What can hang from each mark
neme: lotu sebibo
sebibo: tadef
tadef: golo lotu sebibo
lotu: tadef tosan
tosan: babesom lotu
babesom: sebibo tefegeb tosan
bofu: golo

Each row was made from one small tree. The marks that hang from a mark follow it in brackets, in alphabetical order. Every link used is in the known rows. Write each row's tree.
Known rows
neme(lotu(tosan(babesom(tefegeb))) sebibo): [-1.17, -4.06, -3.68, 0.61, 0.28, 1.21, -3.65, 0.95, 0.49, -3.61, 2.70, -2.94, -1.84, -2.00, -2.57, 0.47, -0.07, 1.16, 3.20, 2.31, -1.39, 2.08, 0.23, -0.18, 0.53]
bofu(golo): [-0.37, -3.11, 0.27, -0.82, -0.58, -0.62, 1.16, -0.35, 0.71, 0.88, 1.05, -1.30, 0.14, 1.13, 1.55, 0.40, 2.34, 1.48, -0.34, 1.33, 0.39, -1.18, 0.98, -0.17, -0.88]
lotu(tadef(golo) tosan(babesom(sebibo tefegeb))): [0.97, 1.86, -0.89, -0.80, 5.05, 2.72, -4.01, -1.34, -2.52, -5.10, 1.84, -2.84, -1.78, 0.10, 1.99, 4.83, -1.13, 3.82, 3.40, -0.50, -2.81, 3.15, 3.89, 0.48, -2.91]
lotu(tadef(golo sebibo) tosan(babesom)): [1.41, 1.52, -0.78, -0.35, 5.73, 3.91, -0.79, -0.57, -4.09, -1.51, 0.62, -0.27, -1.45, 1.55, 2.84, 2.38, -1.05, 2.44, 3.52, -1.43, -2.33, 4.86, 3.91, 0.78, -1.94]
tosan(lotu): [0.14, -2.56, -2.14, 0.55, 1.46, -1.37, 0.10, 0.83, 1.21, -0.26, 0.02, -0.31, -0.02, -0.87, -0.16, 0.96, 0.77, -2.56, -0.49, 1.94, -0.30, -3.64, -1.40, -0.41, -1.12]
babesom(sebibo tefegeb tosan): [-1.15, 0.23, 1.17, -1.94, 1.56, -1.00, -7.05, -0.21, 1.75, -5.28, 2.29, -0.61, 1.96, 1.21, -5.36, 2.64, -2.56, 5.31, 2.62, -0.68, 1.00, 3.36, 3.66, -2.02, -1.32]
sebibo(tadef(golo lotu(tosan))): [2.93, -1.31, 1.81, 1.55, 4.27, 2.81, 2.53, -1.72, 0.83, 2.66, 3.48, 1.26, 0.92, -0.29, 1.95, 2.53, -1.95, 0.27, 3.82, -0.16, -1.47, -0.31, 2.40, 1.08, -5.13]
neme(lotu sebibo(tadef(golo))): [3.87, -4.51, -0.30, 0.82, -1.11, -0.91, 0.60, -0.05, 1.11, 3.50, 5.48, 0.67, 2.52, -2.21, -2.67, 0.06, -1.13, 0.98, 4.87, -1.04, -0.95, 0.25, 1.90, -0.55, -0.79]
tadef(golo lotu(tosan) sebibo): [1.96, -1.44, -1.08, -0.17, 3.85, 3.81, 0.90, 1.04, -0.96, 1.00, -0.42, 0.17, 2.65, 1.78, -0.08, 0.58, -3.65, 1.36, 2.34, 0.88, -0.84, 2.82, 2.26, 0.90, -2.64]
neme(lotu(tadef(golo sebibo) tosan)): [3.62, -0.43, 0.26, 1.67, 2.71, 2.31, -0.69, -2.45, -1.50, -1.02, 2.52, 0.97, 1.96, -0.28, 1.42, 3.42, -4.56, -0.59, 5.01, 0.13, -0.81, 4.36, 3.03, 2.42, -2.44]
tadef(golo lotu sebibo): [1.59, -1.84, -1.68, -1.80, 2.37, 2.83, 1.37, 1.91, -0.33, 2.90, -1.14, 0.67, 3.16, 0.81, -1.62, -0.28, -2.21, 1.47, 1.31, 1.00, -0.37, 0.33, 0.95, -0.27, -1.29]
neme(lotu sebibo(tadef)): [3.78, -4.01, -0.24, 0.53, -1.69, -0.98, -0.14, -0.07, 1.84, 1.46, 5.46, 0.72, 1.37, -1.98, -3.75, -0.31, -0.61, -0.09, 5.61, -1.51, -0.20, 0.08, 1.49, 0.19, 0.49]
sebibo(tadef): [2.02, 0.06, 1.98, 0.02, 0.70, -0.35, 0.90, -1.05, 0.55, 1.46, 3.22, 1.85, -0.22, -0.22, 0.13, 1.10, -0.06, 1.05, 2.90, -1.75, -0.39, -0.81, 1.74, -0.04, -1.50]
tosan(babesom(sebibo tefegeb) lotu(tadef(golo))): [0.05, -1.42, -3.70, -2.06, 4.43, -0.20, -3.20, 0.59, -0.04, -3.32, 0.79, -3.02, -1.67, -1.69, -0.08, 4.63, 1.88, 1.70, 1.54, 1.90, -2.49, -3.15, 0.74, -1.48, -2.43]
tadef(golo lotu(tosan(babesom(tefegeb))) sebibo): [-1.02, -1.89, -3.27, -1.47, 5.31, 4.71, -1.39, 2.07, -1.40, -1.26, -0.64, -1.01, -0.08, 0.76, -0.18, 1.33, -1.69, 3.85, 1.53, 3.01, -1.65, 1.83, 1.37, -0.63, -3.02]
lotu(tosan(babesom)): [-1.15, 0.37, -0.88, 0.35, 3.87, 2.05, -0.47, 0.83, -0.92, -2.32, 0.17, -1.90, -3.37, 0.84, 2.10, 0.57, 1.76, 0.17, 1.19, 0.85, -1.80, 1.72, -0.04, 0.30, -0.82]
tadef(lotu sebibo): [1.35, -1.49, -1.68, -2.01, 1.32, 2.40, 0.93, 1.80, 0.21, 0.57, -1.00, 0.99, 1.45, 0.68, -2.49, -0.83, -1.29, 0.33, 2.06, 0.67, 0.58, 0.07, 0.42, 0.55, -0.10]
neme(lotu(tadef tosan(babesom(tefegeb))) sebibo): [1.05, -2.66, -3.34, 0.95, 1.43, 2.53, -4.05, -1.30, -1.07, -4.24, 3.75, -2.35, -2.53, -3.28, -1.15, 2.87, -0.83, 0.74, 4.84, 0.88, -1.83, 2.69, 2.25, 0.90, -0.83]
lotu(tosan): [0.22, 0.63, 0.51, 1.31, 1.91, 1.19, -0.75, -0.94, -0.69, -2.63, 0.54, -0.69, -0.59, 1.05, 1.48, 0.82, -1.19, -0.40, 0.85, -0.25, -0.56, 2.52, 1.75, 1.24, -1.52]
tadef(golo lotu): [0.77, -1.66, -0.94, 0.50, 2.40, 2.51, 2.57, 0.32, 0.91, 3.99, -0.33, -0.39, 1.72, -1.08, 0.38, 1.12, -1.16, -0.70, -0.27, 2.53, -0.91, -1.71, -0.51, -0.20, -2.64]
babesom(sebibo tefegeb): [0.30, -0.05, -0.63, -2.63, -1.26, -1.25, -5.06, 0.98, 0.61, -5.18, 1.14, -2.27, 1.11, 0.75, -3.38, 1.41, -1.49, 4.02, 0.60, -0.90, 0.30, 0.61, 1.47, -0.50, 0.32]

Write each row's tree
[2.78, 0.95, 4.08, -1.14, 2.81, -1.43, -2.80, -0.24, 2.86, -1.60, 4.90, 1.77, 2.27, 1.77, -3.95, 2.27, -1.13, 3.35, 6.32, -4.02, 0.52, 2.63, 4.74, -1.23, -1.55] : babesom(sebibo(tadef) tosan)
[3.16, -0.46, -0.21, -0.06, 0.28, 0.84, -0.47, -1.82, -0.34, -0.89, 1.84, 1.52, 1.28, -1.59, -0.74, 2.29, -2.34, -1.11, 4.81, 0.02, 0.21, 1.92, 1.54, 1.94, -0.17] : neme(lotu(tadef(sebibo)))
[2.58, -0.42, 0.99, -0.14, 5.32, -0.88, -2.88, -0.97, 1.89, -1.53, 2.64, 0.04, 2.71, 0.35, -2.26, 4.56, -1.73, 0.10, 4.42, -1.36, -0.27, 1.10, 3.91, -0.93, -3.05] : babesom(sebibo tosan(lotu(tadef(golo))))
[3.54, -2.91, -0.39, 0.17, 1.09, 2.07, 0.46, 0.26, 0.49, 0.17, 4.33, -0.01, 0.43, -0.42, -2.51, -0.26, -1.26, 0.60, 4.88, -2.49, -0.71, 0.70, 3.63, 1.18, -1.21] : neme(sebibo(tadef(lotu(tosan))))
[-0.88, -2.15, -1.03, -0.15, 4.70, 0.90, -5.72, -2.18, -0.39, -3.12, 2.23, 2.20, 1.61, -1.21, -2.06, 4.80, -3.68, 3.35, 1.84, 2.16, 0.38, 2.28, 5.17, -2.13, -4.66] : babesom(tefegeb tosan(lotu(tadef(golo sebibo))))
[1.88, -0.06, 1.22, -2.51, -0.62, -1.79, -3.97, -0.09, 1.37, -4.10, 3.84, -0.77, 0.81, 0.33, -3.11, 2.42, -1.33, 4.81, 3.10, -2.53, 0.07, -0.39, 3.42, -0.17, -1.39] : babesom(sebibo(tadef) tefegeb)
[-0.03, -1.11, -2.24, -1.24, 4.90, 3.23, -1.45, 1.51, 0.41, -1.97, 0.45, -3.64, -0.34, 0.29, -0.27, 2.64, -0.38, 2.47, 1.63, 2.73, -2.29, -0.05, 0.30, -0.42, -3.41] : tadef(golo lotu(tosan(babesom(sebibo tefegeb))))
[-1.58, 0.31, -2.27, -3.33, 1.39, -0.28, -4.00, 2.52, 0.48, -4.56, -0.19, -3.14, -2.37, 0.50, -2.66, 0.95, 2.11, 4.20, 1.11, 0.89, -0.94, -0.89, -0.68, -1.40, 0.59] : tosan(babesom(sebibo tefegeb))
[4.61, -0.28, 1.73, -0.89, 3.59, 0.83, 0.94, 0.39, 1.53, 0.26, 3.77, -0.87, 2.44, 1.38, -0.64, 2.31, -2.06, 1.53, 5.12, -2.60, -1.30, 0.19, 2.98, 1.36, -3.47] : babesom(sebibo(tadef(golo lotu(tosan))))
[-0.14, 1.08, -1.79, -0.63, 4.96, 3.97, -3.61, -1.57, -4.20, -4.24, 0.93, -0.60, -1.98, 0.54, 2.23, 3.66, -2.07, 4.87, 2.51, 0.28, -2.05, 4.57, 4.70, 0.07, -2.82] : lotu(tadef(golo sebibo) tosan(babesom(tefegeb)))
[-0.26, -2.48, -2.74, -2.72, 4.18, -1.76, -2.43, 2.26, 1.68, -1.85, 2.32, -2.15, -1.24, -0.93, -1.39, 3.11, 2.38, 3.09, 2.39, 1.59, -2.17, -4.71, 0.18, -2.42, -2.75] : tosan(babesom(sebibo(tadef(golo)) tefegeb) lotu)
[2.89, 1.10, 0.13, -0.79, 2.06, 2.10, -0.29, -1.60, -2.99, 0.65, 0.55, 1.72, 1.87, 0.97, 0.64, 1.81, -2.75, 2.36, 2.31, -2.02, -0.45, 2.96, 4.01, 0.44, -1.38] : lotu(tadef(golo sebibo))
[0.84, -1.37, 0.24, -0.82, 3.48, -2.19, -3.25, 1.60, 3.12, -2.62, 1.93, -0.12, 2.30, 1.25, -4.30, 2.01, -0.56, -0.10, 3.25, -0.63, 0.54, 0.22, 1.81, -1.74, -1.36] : babesom(sebibo tosan(lotu))
[2.95, 2.00, 0.53, 0.45, 2.60, 3.05, -2.00, -2.47, -3.24, -4.04, 1.06, 0.89, 0.03, 1.53, 1.21, 2.41, -3.60, 0.73, 3.60, -2.89, -0.57, 5.26, 5.11, 2.76, -1.34] : lotu(tadef(sebibo) tosan)
[0.53, 0.11, 0.16, -1.28, 4.28, 0.91, -3.24, 0.32, -0.59, -3.97, 2.99, -2.56, -1.45, 1.39, 0.38, 2.92, -0.11, 5.15, 3.30, -0.63, -2.42, 1.46, 2.64, -0.56, -2.84] : lotu(tosan(babesom(sebibo(tadef(golo)) tefegeb)))
[1.59, -1.88, -1.79, -2.43, 4.92, -1.75, 0.71, 2.69, 1.91, 0.85, 2.05, -1.67, -0.94, 0.06, -0.33, 1.74, 3.74, 0.64, 3.48, -0.11, -2.32, -4.59, -0.43, -1.95, -1.74] : tosan(babesom(sebibo(tadef(golo))) lotu)
[0.27, -1.83, -0.01, 0.22, 5.27, 3.59, 0.52, -0.63, 0.44, 0.52, 3.25, 0.01, -1.49, -1.43, 1.79, 3.05, -0.32, 2.80, 2.99, 2.54, -2.25, -0.89, 1.59, -0.39, -5.43] : sebibo(tadef(golo lotu(tosan(babesom(tefegeb)))))
[2.55, -1.04, 0.63, 0.40, 4.06, 0.05, 0.42, 0.62, 1.84, -0.38, 3.89, -1.30, -0.21, -0.06, 0.81, 2.58, 0.39, 0.33, 6.09, 0.39, -2.27, 0.64, 0.61, 0.49, -2.20] : neme(lotu(tosan(babesom(sebibo(tadef(golo))))))
[3.86, -3.61, 0.30, 1.74, -0.34, 0.27, -0.81, -0.84, 1.11, -0.72, 6.10, -0.08, 1.04, -1.53, -2.06, 0.56, -1.70, -0.44, 6.40, -1.84, -0.76, 2.42, 3.14, 1.34, -0.76] : neme(lotu(tosan) sebibo(tadef))
[3.06, -3.40, -0.83, -0.84, -0.18, 1.06, 0.90, 0.73, 1.07, 1.98, 3.73, 0.25, 0.94, -1.48, -3.44, -0.73, -0.07, 0.51, 4.39, -2.24, -0.46, -1.14, 2.32, 0.06, -0.35] : neme(sebibo(tadef(lotu)))
[2.55, -1.57, -1.91, -0.22, 2.99, 0.31, -0.14, -0.70, -1.24, 0.24, 0.48, 1.09, 1.61, -0.32, 0.67, 2.72, -1.50, -0.72, 1.54, 0.10, -0.88, -0.71, 2.28, 0.30, -2.26] : tosan(lotu(tadef(golo sebibo)))
[2.45, -0.15, 0.80, 2.93, 1.91, 1.85, -0.32, -3.76, 0.18, -2.27, 3.03, 0.16, -0.31, -2.12, 2.10, 4.20, -2.66, -2.78, 4.54, 0.81, -0.78, 2.14, 1.62, 3.27, -2.56] : neme(lotu(tadef tosan))
[-2.67, 0.17, -1.96, 0.17, 3.20, 1.97, -3.13, 0.06, -0.95, -4.75, 0.43, -2.44, -3.84, -0.14, 1.38, 1.61, 0.35, 2.48, 0.10, 2.18, -1.50, 1.63, 0.38, -0.54, -1.72] : lotu(tosan(babesom(tefegeb)))
[-0.12, 0.30, -0.58, -3.35, 1.81, -0.77, -3.32, 1.54, 0.75, -3.50, 2.47, -1.60, -2.17, 0.14, -2.10, 1.65, 2.21, 4.98, 3.25, -0.91, -1.32, -1.54, 1.15, -1.41, -0.48] : tosan(babesom(sebibo(tadef) tefegeb))
[0.32, 0.67, 0.01, -1.69, 3.48, 0.65, -3.86, 0.32, 0.13, -5.70, 3.08, -2.08, -2.63, 1.02, -0.52, 2.64, 0.38, 4.23, 4.00, -1.07, -1.72, 1.24, 2.63, 0.08, -1.92] : lotu(tosan(babesom(sebibo(tadef) tefegeb)))
[0.47, 2.06, -0.14, 1.39, 4.96, 3.24, -0.48, -1.88, -2.27, -2.98, 1.05, -0.98, -3.94, -0.41, 3.23, 3.25, 0.69, -0.66, 3.38, -0.47, -1.93, 2.43, 1.99, 1.34, -2.01] : lotu(tadef tosan(babesom))
[1.76, -1.27, 2.44, -1.69, 4.39, 0.66, -4.12, -0.89, 3.04, -1.16, 4.93, 1.17, 3.27, 0.04, -4.69, 4.15, -3.42, 5.76, 5.17, -0.25, 0.13, 1.13, 4.62, -2.13, -4.97] : babesom(sebibo(tadef(golo lotu)) tefegeb tosan)
[-1.94, -2.32, -4.45, -2.98, 2.84, -1.67, -3.65, 3.34, 1.73, -4.47, 0.18, -3.66, -2.22, -0.90, -2.30, 1.82, 3.13, 1.48, 0.65, 2.73, -1.46, -4.37, -1.86, -1.81, -0.21] : tosan(babesom(sebibo tefegeb) lotu)
[3.89, -3.50, -0.30, 0.63, 2.16, 2.35, 0.86, -0.15, -0.20, 2.22, 4.23, -0.16, 1.60, -0.38, -1.51, 0.25, -1.78, 1.63, 4.12, -2.05, -1.76, 1.08, 3.92, 0.00, -2.52] : neme(sebibo(tadef(golo lotu(tosan))))
[-0.31, -0.98, -3.19, -0.20, 4.83, 0.86, 0.63, 0.26, -0.06, -0.81, -0.15, -1.16, -3.94, -2.33, 1.78, 2.91, 3.26, -2.55, 1.55, 2.09, -1.86, -3.76, -1.28, -0.37, -1.57] : tosan(babesom lotu(tadef))
[-3.14, -3.01, -0.90, 0.44, 3.01, -0.49, -5.28, -1.13, 2.05, -3.32, 1.78, 1.02, 0.20, -1.53, -2.85, 3.31, -1.42, 1.72, 0.10, 3.77, 0.90, -0.10, 1.47, -2.39, -3.71] : babesom(tefegeb tosan(lotu))
[2.32, -3.40, -1.54, 0.00, 3.83, 2.89, 1.42, 1.39, -0.12, 2.36, 3.86, -1.15, -0.74, -0.42, -1.03, -0.06, 0.74, 1.88, 4.64, -1.29, -2.67, 0.45, 2.48, -0.54, -1.96] : neme(sebibo(tadef(golo lotu(tosan(babesom)))))
[1.91, -3.62, -1.73, 1.79, -0.85, 0.21, -1.69, 0.38, 0.61, -1.69, 3.21, -1.48, 0.95, -0.99, -2.39, -0.45, -1.79, -1.17, 3.79, -0.26, -0.48, 2.98, 1.38, 1.11, 0.64] : neme(lotu(tosan) sebibo)
[-0.26, -2.34, -2.79, -2.93, 3.35, -2.10, -3.25, 2.22, 2.09, -3.70, 2.46, -2.20, -2.29, -0.79, -2.09, 2.75, 3.31, 2.33, 2.73, 1.16, -1.65, -4.87, -0.35, -1.67, -1.68] : tosan(babesom(sebibo(tadef) tefegeb) lotu)
[0.32, -0.98, -3.73, -1.78, 4.64, 1.00, -0.45, 1.32, -1.03, -1.36, -0.58, 0.01, -2.96, -0.80, 0.30, 1.97, 2.65, -1.16, 2.48, 1.23, -1.53, -2.16, -0.04, -0.54, -0.35] : tosan(babesom lotu(tadef(sebibo)))
[2.64, -1.79, 1.23, 0.22, 2.86, 1.81, 3.47, -0.74, 1.20, 4.56, 3.11, 1.87, 1.50, -0.96, 0.62, 1.97, -0.64, 0.59, 2.79, 0.31, -1.11, -2.32, 1.17, -0.15, -4.02] : sebibo(tadef(golo lotu))
[-1.23, -2.05, -0.38, 1.34, 4.56, 0.78, -5.01, -3.54, 0.52, -2.41, 2.45, 1.42, 0.74, -2.25, -0.83, 5.62, -2.88, 1.85, 1.02, 3.15, 0.07, 0.53, 3.55, -2.06, -5.47] : babesom(tefegeb tosan(lotu(tadef(golo))))
[3.50, -3.78, -0.60, -0.51, 0.43, 1.45, 1.46, 0.67, 0.56, 4.09, 3.73, 0.16, 2.17, -0.92, -2.58, -0.43, -0.86, 2.03, 3.55, -1.84, -1.20, -0.78, 2.72, -0.43, -1.37] : neme(sebibo(tadef(golo lotu)))
[-1.04, -1.43, -3.30, -2.19, 4.14, 4.29, -1.85, 2.01, -0.71, -3.82, -0.77, -1.00, -1.71, 0.72, -1.58, 0.36, -0.81, 2.33, 2.26, 2.97, -0.79, 1.48, 0.80, 0.16, -1.53] : tadef(lotu(tosan(babesom(tefegeb))) sebibo)
[2.83, -1.35, 0.87, -1.43, 2.51, 1.04, -2.77, -0.67, 1.27, -2.79, 3.98, -1.14, 2.23, 0.29, -1.64, 4.04, -3.38, 4.22, 4.11, -0.69, -1.12, 0.15, 3.74, 0.64, -4.36] : babesom(sebibo(tadef(golo lotu(tosan))) tefegeb)
[3.37, -0.07, 0.32, 1.55, 2.03, 2.07, -1.16, -2.47, -0.73, -3.11, 2.46, 1.08, 0.83, -0.39, 0.58, 3.10, -3.89, -1.24, 5.60, -0.40, 0.00, 4.21, 2.97, 2.85, -1.77] : neme(lotu(tadef(sebibo) tosan))
[0.43, -1.35, -2.40, -1.21, 6.01, 4.84, 1.22, 2.63, -1.00, 0.84, -1.09, -0.71, 0.10, 1.76, 0.36, 0.22, -0.63, 1.77, 2.37, 1.94, -1.71, 1.84, 0.89, -0.07, -2.23] : tadef(golo lotu(tosan(babesom)) sebibo)
[2.41, -1.53, -1.93, -0.58, 2.07, 0.21, -0.59, -0.53, -0.52, -1.63, 0.42, 1.10, 0.34, -0.60, 0.02, 2.30, -0.98, -1.52, 2.19, -0.32, -0.40, -1.10, 1.83, 0.93, -1.19] : tosan(lotu(tadef(sebibo)))
[3.18, 1.48, 0.49, 0.77, 3.79, 3.39, -1.48, -2.57, -3.63, -1.62, 1.04, 0.97, 1.39, 1.70, 2.32, 2.97, -4.36, 2.02, 3.53, -2.64, -1.21, 5.80, 5.62, 2.03, -2.42] : lotu(tadef(golo sebibo) tosan)
[0.93, -2.41, 1.44, -1.24, 4.29, -2.15, -5.61, -0.69, 2.83, -2.72, 5.16, 0.78, 3.03, 0.13, -4.13, 4.69, -2.41, 4.63, 3.98, -0.24, 0.09, -0.21, 4.32, -2.89, -4.91] : babesom(sebibo(tadef(golo)) tefegeb tosan(lotu))
